Each row was made from one small tree. The marks that hang from a mark follow it in brackets, in alphabetical order. Every link used is in the known rows. Write each row's tree.
Known rows:
V(M(T Z)): [-0.12,  0.13, -0.10,  0.02, -0.17, -0.19,  0.12, -0.18,  0.14, -0.11,
  0.26,  0.24,  0.11, -0.20, -0.03, -0.10, -0.14,  0.01]
E(L(M(S V Z))): [-0.18, -0.11,  0.08, -0.06, -0.24, -0.30,  0.70, -0.33,  0.24,  0.22,
  0.10, -0.23,  0.23, -0.21, -0.12, -0.18, -0.45,  0.24]
V(M(L(E) T(S) Z)): [-0.38,  0.27,  0.00, -0.05, -0.22, -0.21,  0.35, -0.25,  0.38,  0.06,
  0.39,  0.47,  0.02, -0.46, -0.01,  0.01, -0.20, -0.05]
T(M(L) S): [-0.10,  0.19,  0.05,  0.06, -0.03, -0.01,  0.33, -0.07,  0.14,  0.06,
  0.13,  0.13, -0.02, -0.30,  0.09,  0.07, -0.11, -0.14]
L(K M(S V Z)): [-0.34,  0.07,  0.11, -0.02, -0.18, -0.49,  0.52, -0.14,  0.36,  0.32,
 -0.02, -0.01,  0.01, -0.43, -0.08, -0.16, -0.31,  0.07]
T(M(L S V)): [-0.23,  0.02, -0.03, -0.22, -0.15, -0.40,  0.67, -0.22,  0.18, -0.08,
  0.04, -0.01,  0.07, -0.41,  0.02, -0.13, -0.17,  0.15]
V(M(S Z)): [-0.11,  0.02, -0.24, -0.12, -0.04, -0.28,  0.16, -0.19,  0.23, -0.09,
  0.10,  0.09,  0.24, -0.16, -0.01, -0.05, -0.18,  0.24]
M(L S V Z): [-0.37,  0.07,  0.01, -0.16, -0.11, -0.49,  0.70, -0.39,  0.24,  0.06,
 -0.08,  0.10,  0.11, -0.42, -0.05, -0.16, -0.31,  0.42]
E(L(K M(S Z))): [-0.23,  0.02,  0.03,  0.08, -0.12, -0.22,  0.45, -0.12,  0.24,  0.31,
  0.10, -0.17,  0.13, -0.16, -0.02, -0.07, -0.30,  0.03]
T(M(L V Z) S): [-0.21,  0.13,  0.13,  0.08, -0.11, -0.20,  0.74, -0.34,  0.28,  0.25,
  0.16,  0.12, -0.02, -0.53,  0.02, -0.11, -0.35,  0.11]
T(M(L(K)) S): [-0.22,  0.25,  0.09,  0.12,  0.03, -0.03,  0.30, -0.01,  0.15,  0.18,
  0.13,  0.17, -0.11, -0.41,  0.14,  0.10, -0.02, -0.23]
T(M): [ 0.07, -0.04, -0.04,  0.05, -0.05,  0.00,  0.20,  0.06,  0.07, -0.01,
  0.16, -0.04, -0.04, -0.03,  0.07, -0.02, -0.04, -0.16]
V(M(S T Z)): [-0.22,  0.14, -0.16, -0.09, -0.23, -0.38,  0.23, -0.27,  0.26, -0.15,
  0.14,  0.33,  0.25, -0.29, -0.05, -0.06, -0.19,  0.12]
E(L(M(S T Z))): [-0.20,  0.10,  0.08,  0.05, -0.31, -0.29,  0.53, -0.23,  0.28,  0.11,
  0.13,  0.07,  0.23, -0.18, -0.10, -0.05, -0.39,  0.01]
M(L S T V): [-0.40,  0.20,  0.08, -0.22, -0.28, -0.46,  0.58, -0.33,  0.14, -0.13,
 -0.08,  0.30,  0.14, -0.49, -0.11, -0.10, -0.12,  0.19]
T(M(L S Z)): [-0.22,  0.07, -0.09, -0.04, -0.08, -0.42,  0.64, -0.19,  0.32,  0.02,
  0.07,  0.11,  0.01, -0.29,  0.08, -0.06, -0.33,  0.14]
V(M(T(S))): [-0.06,  0.25, -0.02,  0.01, -0.16,  0.03, -0.10, -0.10,  0.10, -0.13,
  0.17,  0.37,  0.20, -0.29, -0.05,  0.08,  0.03, -0.16]

Write each row's tree:
[-0.03, -0.06,  0.07,  0.13, -0.10, -0.03,  0.36, -0.15,  0.13,  0.26,
  0.24, -0.30,  0.05,  0.04, -0.03, -0.11, -0.36,  0.02]
E(L(M(Z)))
[-0.20,  0.16, -0.27, -0.30, -0.02, -0.29,  0.17, -0.15,  0.08, -0.23,
  0.09,  0.04,  0.23, -0.19,  0.01, -0.11,  0.03,  0.20]
V(M(L S))
[-0.34,  0.13,  0.07, -0.13, -0.21, -0.19,  0.33, -0.09,  0.18, -0.03,
  0.21,  0.30, -0.17, -0.24, -0.02, -0.01, -0.01, -0.13]
M(L(E) T)
[-0.36,  0.07,  0.15, -0.03, -0.12, -0.14,  0.60, -0.10,  0.28,  0.29,
  0.27,  0.17, -0.23, -0.59,  0.08, -0.01, -0.09, -0.20]
T(M(L(E K) V) S)
[-0.50,  0.21,  0.11,  0.06, -0.17, -0.35,  0.49, -0.13,  0.31,  0.23,
  0.26,  0.36, -0.28, -0.44,  0.04, -0.05, -0.13, -0.09]
M(L(E K) T Z)
[-0.34,  0.08, -0.17, -0.23,  0.00, -0.18,  0.10,  0.03,  0.11,  0.04,
  0.36, -0.03, -0.16, -0.23,  0.09, -0.11,  0.14, -0.07]
V(M(L(E K)))
[-0.23,  0.09,  0.19,  0.06, -0.23, -0.26,  0.47, -0.32,  0.19,  0.07,
  0.07,  0.25,  0.03, -0.35, -0.12, -0.12, -0.26,  0.13]
M(T V Z)
[-0.19,  0.08, -0.10, -0.14, -0.11, -0.31,  0.47, -0.06,  0.17, -0.10,
  0.06,  0.07,  0.03, -0.24,  0.10, -0.02, -0.09,  0.03]
T(M(L S))
[-0.52,  0.28,  0.28, -0.01, -0.24, -0.19,  0.49, -0.22,  0.25,  0.23,
  0.16,  0.44, -0.15, -0.67, -0.05,  0.02, -0.04, -0.16]
M(L(E K) T(S) V)
[-0.42,  0.07,  0.01, -0.05, -0.10, -0.56,  0.89, -0.28,  0.30,  0.18,
  0.09,  0.07, -0.03, -0.59,  0.06, -0.16, -0.26,  0.17]
T(M(L(K) S V Z))
[-0.25, -0.04,  0.08, -0.11, -0.18, -0.20,  0.50, -0.13,  0.10,  0.22,
  0.07, -0.27,  0.17, -0.26, -0.06, -0.15, -0.19,  0.04]
E(L(K M(S V)))
[-0.47,  0.09, -0.23, -0.20, -0.07, -0.44,  0.40, -0.14,  0.35,  0.11,
  0.27,  0.13, -0.02, -0.36,  0.08, -0.12, -0.13,  0.13]
V(M(L(E K) S Z))
[-0.36,  0.27,  0.13,  0.11, -0.27, -0.49,  0.34, -0.03,  0.40,  0.20,
  0.02,  0.25, -0.02, -0.40, -0.05, -0.03, -0.25, -0.16]
L(K M(S T Z))
[-0.27,  0.01, -0.18, -0.20, -0.06, -0.26,  0.32, -0.17,  0.25,  0.05,
  0.38, -0.01, -0.06, -0.17,  0.05, -0.15, -0.15,  0.13]
V(M(L(E) Z))
[-0.31, -0.01,  0.00, -0.05, -0.05, -0.26,  0.48, -0.16,  0.27,  0.17,
  0.20,  0.11, -0.20, -0.18,  0.04, -0.07, -0.22,  0.12]
M(L(E) Z)
[-0.34,  0.39,  0.19,  0.18, -0.13, -0.19,  0.39, -0.30,  0.26,  0.11,
  0.06,  0.50,  0.00, -0.45, -0.03,  0.08, -0.28,  0.02]
M(L T(S) Z)
[-0.53,  0.13,  0.18, -0.12, -0.24, -0.32,  0.52, -0.16,  0.18,  0.13,
  0.20,  0.27, -0.21, -0.53, -0.04, -0.11, -0.01, -0.11]
M(L(E K) T V)
[-0.41, -0.06,  0.13, -0.10, -0.26, -0.51,  0.63, -0.12,  0.50,  0.43,
  0.12,  0.03, -0.16, -0.44, -0.05, -0.17, -0.35, -0.03]
L(E K M(S V Z))
